Each row comes from the steps of one path. Every step used is in the known rows, and no mark comes twice. Write the path behind each row, first mark first.
In the rows, zero is written as 128.
Known rows
muvan, dovusu, saluvob, kepeg, ruzu, zamu, rinit: [132 160 123 117 137 104 116 145 140 123 155 115 117 139  82 208 118 152
  89 106 175 141 149 139 125 116 138 139 115 121 142 189 113 136 103 122
 112 134 121 139 112 148  98]
ruzu, muvan, dovusu, saluvob, kepeg, zarit: [135 104 127 134 138 153 130  98 161 120 113 161 130 151 106  66  87 130
 144  99 166 112 151 127 142  83 121 121 125 149 125 139 100 126 129 196
  84 130 115 118 133 133  94]
saluvob, rinit, muvan, dovusu: [120 137 117 149 129 156 125 138 183 124 131 188 106 107 146  35 153 112
 134 137 132 111 112 137 107 102 114 120 135 132 136 140 115 105 128 156
 167 144 131 110 139 127 168]
muvan, dovusu, saluvob: [126 117 139 161 122 151 117 109 125 111 126  88 116  91 146 164 146 130
 148 122 171 142 168 129 106 131 109 116 137 118 140 127 111 127 151 193
 128 116 134 124 120 150 122]
zarit, muvan, dovusu, saluvob, rinit: [115 105 151 105 106 160 132 143 184 107 140 120 103  93 130 158 168 132
 137 140 143 134 166 117  90 130 103 104 126 106 143 140  97 119 153 241
 192 139 139 104 123 153 140]
kepeg, ruzu, zamu, saluvob, dovusu: [134 173 130 146 120  82  70 139 107 115 116  77 121 142 125 103 108 142
  73 136 159 146 117 155 141 149 116 151 132 105 136  46 167 128 117  73
 133 147 120 157 122 138 189]
ruzu, saluvob, kepeg, dovusu, zamu, rinit: [154 129  80 101 110 114 123 149 135 132 164 131 125 161  78 178 169 173
  98 143 147 140 187 116 128 158 126 118 133 116 144 106 130 119 100 153
 111 132 129 133 133 139 122]
dovusu, zarit, kepeg, muvan: [123 104 132  91 141 141 143 160  96 135 120 159 138 159 128 131  85 115
 141 128  99 114 123  98 147 136 169 120 118 150 106 183 145 127 152 110
 125 104 132 121 125  95 124]
zamu, kepeg, saluvob, rinit: [124 138 132  48 123 120  89 157 159 111 134  88  97 127  81 173 166 140
 145 130 110 124 122 111 111 135 127 150 118 115 124  52 126 112 123 159
 161 151 114 123 117 172  82]
saluvob, dovusu, zarit, ruzu, zamu, rinit: [137 154 116 124 132 102 156 188 117 135 146 128 134 171  90 195 138 148
  60 138 150 120 144 156 141 145  88 115 111 118 119 176 117 145 114  61
 120 152 125 126 145 130 163]
dovusu, saluvob: [120 110 144 115 117 129 125 132 118 109 131  85 117  58 129 213 132 139
 156 126 163 148 165 120 116 156 120 123 134 119 126  97 141 131 150 171
 113 121 142 128 125 147 101]
saluvob, dovusu, zamu, kepeg, muvan: [123 116  87  76 124 116  83 163  93 118 107 177 141 184 117  51 141 136
 124 146 136 137 127 107 163 147 160 158 131 138 119 120 147 119 129 104
 153 123 130 128 121 132 125]
rinit, ruzu: [125 128 151 125 140 112 121 126 100 134 115 151 138  67 152  89 136 110
 143 119 126 150  94 136 134 113 149 150 126 130 116  95 138 141 127  44
 103 111 121 149 135 127 110]
kepeg, saluvob, ruzu: [132 140 147 109 145  92  57 115 146 106 114  86 118  82 106  94 146 128
 141 100 146 112 168 123 125 122 134 170 116 121 127  76 137 135 127 128
  52 130  94 140 113 131  80]
saluvob, kepeg, muvan, dovusu, zamu: [131 104  81 175 141 158 103 104 132 124 116 158 139 176 114  28 134 142
 134 127 111 144 189 132 130 119 164 128 137 125 151 133 138 116 129 150
 152 112 133 124 121 125 142]
saluvob, ruzu: [129 126 134 139 144  99  86 116 136 118 116 131 136  91 120  76 154 124
 133 117 134 124 134 135 133 123 116 149 125 140 126 113 137 135 130 123
  74 118 101 137 116 119 112]
saluvob, dovusu: [141 129 122 129 116  96 112 138 125 127 111 132 127  98 124  67 133 130
 100 153 107 121 109 136 136 142  77 129 140 109 126  49 139 115 131  94
 144 147 123 134 151 119 174]
zamu, kepeg: [122 137  98 111 123 116 101 162  80 130 126 128 139 132 112 175 158 129
 139 136 103 147  60 116 143 144 134 145 128 162 109  96 130 127 124  93
 118 107 116 128 135 149  96]
muvan, dovusu, zarit, kepeg: [128 114 117 169 145 164 162 130  83 142 129 119 146 154 137 166 118 108
 153 128  72 126 115 130 121 126 117  88 131 146 124 160 127 124 157 105
 134  95 123 123 133 119 144]
dovusu, zarit, kepeg, saluvob, ruzu, zamu: [108 133 132 139 167 109  82 111 119 114 117  64 133 134  97 142  95 131
 139  83 119 119 207 158 127 136 138 139  97 112 130 141 144 137 134  75
  57 116  98 149 101 127  85]
zarit, kepeg, ruzu, dovusu: [120 158 120 155 124  77 155 100 131 124 134  97 146 166 142 169 111 107
  67 120 129 109 143 126 134 128 159 127 128 127 134 161 162 132 138 101
  95 115 116 134 104  68 108]
ruzu, saluvob, kepeg, dovusu, zarit, muvan: [131 113 155 156 102 150 146 120 117 142 133 144 145 127 140 132 100 125
  94 131  45 115 112  80 128 147 137 109 117 141 114 142 105 133 133 180
 111 113 119 122 165  82 137]
saluvob, rinit, ruzu, muvan: [122 128 160  77 117 132 159 133 173 113 115 143 121 116 138 111 118 125
 137 131 187 140 148 121 131 104 164 153  95 121 116 149 108 146 125 102
  83 105 115 111 117 125 129]
zamu, dovusu, zarit, kepeg: [134 110 138 140 130 142 164 148  81 152 143 119 139 175 113 202 117 119
 139 135  85 125  73 118 130 158 114  84 142 149 121 115 143 128 142  74
 142 116 134 137 138 118 133]
muvan, dovusu, zarit: [142 133 141 227 141 185 149  88  93 148 110 118 143 158 142  81 113 120
 128 138  47 115  93 146 123 115  92 103 134 150 118 128  98 123 133 150
 132 117 122 141 135 128 169]
dovusu, saluvob, rinit: [118 105 152  76 116 138 133 136 172 105 140  99 101  84 107 191 159 142
 154 139 149 137 167 124 100 146  98 115 132 105 136  93 133 115 144 211
 186 147 139 121 112 167 113]
ruzu, dovusu, zamu, rinit, kepeg, zarit, muvan: [122 112  86  98 103 123 148 180 147 150 145 199 152 153 131 104 130 134
 116 144  90 110 121 128 145 133 149  96 125 147 119 174  95 137 121 140
  96 151 157 105 169  92 137]
zamu, rinit: [147 150 112  89 111 108 136 198 130 140 158 136 116 102  86 217 159 159
 104 155 121 131  99 129 128 142 115 119 123 139 116 122 112 130 114 126
  96 137 135 124 147 134 140]
ruzu, saluvob, dovusu: [141 133 137 116 110  86 106 103 105 128 112  79 124 135 127 129 128 140
  86 143 129 131 125 111 123 153  88 137 130  97 126  29 143 114 133 129
 129 130 116 127 145 117 179]
kepeg, muvan, dovusu, zarit: [140 127 148 196 143 184 137  98  98 145 103 146 140 183 146  38  98 118
 119 134  63 105 101 128 135 109 120 115 128 152 112 164  97 123 134 159
 137 116 123 137 126 114 169]
muvan, dovusu, saluvob, kepeg, ruzu: [132 143 151 147 142 114 116  78 129 113 127 122 130  98 122 126 102 112
 121  94 160 141 115 102 131  96 156 165 139 138 142 135 147 130 122 140
 144 120 110 143 111 132  64]
muvan, dovusu, saluvob, rinit, ruzu: [118 110 170  97 136 140 120 107 144 114 123 142 114  86 154  93 167 110
 158 116 168 149 142 132 106 100 121 136 133 106 137 114 119 132 137 138
 176 128 123 139 109 169 111]
kepeg, muvan, dovusu, saluvob, ruzu: [126 109 155 130 143 123  68  98 143  99 109 135 125 114 146  57 155 118
 144 100 203 122 187 116 124 109 123 151 128 129 138 171 115 138 146 194
  95 112 106 130  92 138 105]
dovusu, zarit, kepeg, ruzu, saluvob: [124 150 153 120 137 110 150  84  66 136 128  49 144 154 132 246  96 120
 108 111 144 146 115  91 127 142 166 150 114 135 118 123 161 126 142 111
 100  87 114 128 113 100 104]
saluvob, rinit, dovusu, zarit: [134 114 140 160 128 170 182 150 107 147 115 158 125 160 141  69 135 119
 137 160  52 104 110 130 121 142  72  94 139 137 107  80 145 118 113 142
 178 152 127 159 148 157 138]
dovusu, zarit, rinit, kepeg, ruzu: [130 147 131 124 140 111 170  98  87 156 128 136 151  92 155 160 100 108
 144 125  85 129  37 129 154 109 144 156 138 142 123 171 139 140 107  73
 165 134 140 133 125 114  94]
ruzu, muvan, dovusu, saluvob, rinit, kepeg: [123  96 138  63 123 138 137 113 177 124 135 130 111 145 145 149 137 117
 201 123 167 137 130 113 113 118 127 128 131 118 137 163  98 131 115 159
 168 127 140 104 121 175 111]
dovusu, zamu: [124 113  76 161 128 143 129 131 113 125 126 111 143 107 110 123 147 154
 147 151 108 158 188 156 128 163 142 120 135 120 140  73 161 119 133 109
 121 118 147 132 132 129 136]
muvan, dovusu: [136 140 114 203 134 146 115 116 131 135 121 114 127 129 137  85 149 124
 116 134 105 128 113 145 116 110 110 118 130 134 136 130  98 120 135 138
 118 113 118 123 136 119 159]

Which path is each row?
[129  94 145 108 128 118 114 102 132 113 135 121 119  83  99 185 106 134
 159 101 118 147 145  96 116 127 134 130 140 128 132  78 157 129 130 175
 141 123 125 132 133 153  76]  dovusu, saluvob, kepeg
[149 149 129 129 103  96  75 152 106 118 120  96 115 125 130 108 140 143
  97 157 134 141  97 133 130 151  95 133 146 115 129   4 159 123 126 116
 142 147 127 143 143 148 208]  zamu, saluvob, dovusu
[132 131 120  69 126  99 110 134 124 138 134  76 109  66 126 214 123 134
 173 115  82 121 116 119 123 126 144 151 124 103 127  85 129 135 115 107
 123 149 141 116 144 140  80]  zarit, rinit, kepeg, saluvob
[103 114 137  59 115 138 138 162 186 103 143 184  94  39 135 121 137 122
 169 136 178 122 148 116 107 139 127 129 137 123 123 106 161 112 135 171
 168 158 155 111 135 145 121]  dovusu, saluvob, rinit, muvan
[121 182 133 167 130 101  74 142 101 117 132  46 122 138 119 197 103 151
  92 117 162 165 119 158 135 148 176 154 115 130 131  89 172 139 116  84
  89 120 126 157 105 138 149]  kepeg, ruzu, zamu, saluvob
[120 113 158 142 117 119 110 127 128 120 140  69 110 135 107 218 127 153
 124 116 188 145 144 137 118 176 110 108 138 107 142  96 131 133 129 129
 124 141 145 149 116 149 109]  ruzu, zamu, dovusu, saluvob
[104 133 132 154 156 106 107 122 110 131 115 112 138  97 129 116 101 128
 123 101 124 153 144 173 135 125 151 142 104 111 125 130 138 142 125  18
  86 112 118 154 120 122 110]  rinit, ruzu, zamu
[148 139  70 143 118 144 131 173 127 134 153 137 127 146  94 155 185 167
 114 160 136 145 167 151 119 141 118 107 133 125 144 132 106 123 116 141
 123 131 143 122 135 148 164]  muvan, dovusu, zamu, rinit
[113 153 116 164 135 145 113 157 175 113 137 153 106 154 147  83 157 116
 106 122 190 126 143 152 110 110 132 128 125 126 140 163 135 125 128 122
 161 142 129 105 130 136 185]  zarit, ruzu, zamu, saluvob, rinit, muvan, dovusu
[145 117  68 112 146 138 126 149 128 160 137 194 144 179 111  54 144 135
 163 132 129 116  96 164 153 104 107 110 143 154 128 149  92 120  99 106
 113 155 145 129 149 150 121]  muvan, dovusu, zamu, rinit, kepeg, zarit
[119 110 150  97 106 123 142 107 186 104 141  93 104 134 119 182 153 137
 118 137 139 118 190 129  95 144  97 101 134  96 141 104 134 118 141 237
 174 151 135 124  99 146 124]  ruzu, dovusu, saluvob, rinit
[132 126 135 177 147  98 124 135 147 146 138 138 133 228  76 127 123 137
  64 100 163 116  87 150 150 137 106 112 132 133 136 128 129 139 106  45
 125 162 119 141 141 109 118]  saluvob, kepeg, zarit, ruzu, zamu, dovusu
[122 141  99 173 120 151 144 137 144 134 130 177 118  66 166  93 144 120
 121 139 112 113 113 146 116  99 115 119 134 130 136 165 115 120 138 152
 152 135 143  98 147 100 173]  zarit, rinit, muvan, dovusu
[124 150 136 136 148 123 168 125  81 134 129 117 152 114 132 172  93 102
 129 121 119 133  89 119 147 126 159 141 127 152 119 159 161 131 140  58
 123 106 121 139 116 100  92]  dovusu, zarit, kepeg, ruzu
[113 132 123 124 122 144 117 151 146 108 143 134 104  84 139 166 134 136
 142 117 209 133 184 138 108 133 122 118 128 117 137 175 115 128 134 163
 116 134 147 119 126 154 128]  ruzu, zamu, rinit, muvan, dovusu, saluvob
[118 106 118  69 136 112 122 182 121 127 127 155 129 132 123 149 106 121
 134 125 133 125 134  95 143 136 182 132 115 139 115 178 150 126 154  97
 113 103 132 109 125  89 115]  zarit, kepeg, muvan
[118 117 173  62 111 138 159 125 171 103 116 129 115 102 145 147 120 127
 151 125 221 146 175 116 125 112 161 151  99 113 119 152 111 150 133 131
  89 105 123 110 110 141 112]  dovusu, saluvob, rinit, ruzu, muvan
[141 118 102 132 130 104 112 129 143 147 138 159 135 119 153  65 142 112
 149 128 115 112 102 127 151 144 112 128 146 131 133 137 111 121  99  71
 110 131 122 145 145 119  96]  rinit, kepeg, dovusu
[128 151 130 112 146  87 127 116 111 144 128 136 144  98 144 120 107 102
 148 115 135 139  44 118 154 117 168 174 136 148 123 144 147 134 101  36
 124 124 129 142 129 119  75]  rinit, kepeg, ruzu
[117 142 130 124 116 126 152 111 141 122 126 165 121  70 161 109 109 118
 120 125  92  77 148 132 124 114 122 129 130 124 117 136 154 131 131 169
 120 159 139 115 131  92 136]  kepeg, saluvob, ruzu, dovusu, zarit, rinit, muvan
[136 131 128 186 119 170 181  89 117 138 113 120 143 129 153 145 126 136
 113 140  75 107 134 153 126  94  91 112 115 129 129 198  87 145 142 198
 131 118 122 101 114 102 172]  saluvob, ruzu, muvan, dovusu, zarit, rinit
[141 118 144 174 149 174 135  92  93 156 106 160 143 194 157  34  93 107
 150 127  59 106  76 122 140 105 127 120 135 156 112 177  96 126 121 133
 148 116 128 137 131 128 154]  rinit, kepeg, muvan, dovusu, zarit
[139 147 143  92 123  65 107  83  97 135 113  93 134 144 143 109 113 119
 101 127 154 134  84 100 139 137 115 168 137 105 128  64 151 119 112  82
 142 134 115 135 136 119 142]  rinit, kepeg, ruzu, saluvob, dovusu
[134 153 127 152 144 125 164  85  91 157 126 139 151 116 167 131 107 102
 138 122  87 125  42 134 147  93 135 153 140 143 131 190 122 137 109  87
 174 130 135 132 122 117 107]  muvan, dovusu, zarit, rinit, kepeg, ruzu
[119 122 159 179 104 154 149 159 112 152 134 133 141 146 124 150  98 138
  87 142  51 121  71 123 129 165 129  92 116 141 115 142  98 141 132 119
 122 134 144 131 162  88 167]  ruzu, zamu, dovusu, zarit, muvan
[119  87 146  20 133 115 109 143 157 126 129 169 111 141 134 108 117 119
 180 122 146 123 117  91 135 128 160 146 131 125 122 166 130 124 120 150
 179 139 147 117 117 147  98]  dovusu, saluvob, rinit, kepeg, muvan
[122 143 109 178 130 149 119 138 149 129 124 178 118  91 158  37 135 111
 132 131 136 116 108 136 118 105 128 127 135 143 129 141 119 115 130 120
 119 127 132 115 150 111 163]  rinit, muvan, dovusu
[150 119 147 180 133 148 139  63 103 146 124 120 142 173 123  96  94 126
 110 119  56 106 118 104 136 136 101 113 137 139 120  95 125 117 113 159
 119 120 103 157 134 116 118]  ruzu, saluvob, kepeg, dovusu, zarit
[127 135 124 158 120  98 161  83 127 141 118 150 147 142 165  95 130 117
  72 123  93  97 136 164 136  94 116 109 130 114 127 139 124 142 135 136
 110 142 126 134 116  79 135]  kepeg, zarit, rinit, ruzu, dovusu
[130 109 123 121 133 133 160 143  78 137 124 128 145 136 128 152 106 111
 143 141  75 122 111 123 133 147  95  97 137 131 119 110 153 122 156  78
 154 117 127 129 144 118 150]  saluvob, dovusu, zarit, kepeg
[112 120 148  75 117 111 155 112 177 100 148  92 112 138 124 211 145 121
 117 125 170 122 190 116 104 137 122 113 132 101 145 140 152 121 149 201
 181 141 130 122  87 134  95]  zarit, kepeg, ruzu, dovusu, saluvob, rinit
[120 134 148  67 140 100 134 109 142 126 137 128 126  96 138 146 125 106
 167 115 166 140  81 111 135 120 151 167 140 129 134 144 147 129 107 100
 177 141 135 137 109 153  64]  dovusu, saluvob, rinit, kepeg, ruzu
[128 124  76 196 121 173 141 113 142 117 115 112 142 162 130  83 141 151
 135 147 156 151 213 156 126 133 152 122 119 119 148 145 114 127 135 135
  91  98 135 109 122 122 164]  ruzu, muvan, dovusu, zamu
[139 140 176 161 136 189 152  82 135 128 102 110 124 174 145  67 105 117
 137 123 113 110 137 130 118  90 128 132 108 128 117 140  81 137 127 151
 112 117 108 129 116 146 149]  kepeg, saluvob, rinit, ruzu, muvan, dovusu, zarit
[147 144  75 129 107 151 147 174 145 127 149 133 126 163  96 164 168 170
 110 161 169 144 185 145 125 135 137 115 116 126 140 162  94 131 115 143
  88 119 140 108 132 139 169]  ruzu, muvan, dovusu, zamu, rinit
[117 106 101  86 109 147 119 185 146 139 140 179 138 130 131  97 136 135
 156 145 105 137 103 128 136 136 155 109 128 147 123 123 116 131 127 154
 144 151 160 107 161 129 150]  dovusu, zamu, saluvob, rinit, kepeg, zarit, muvan
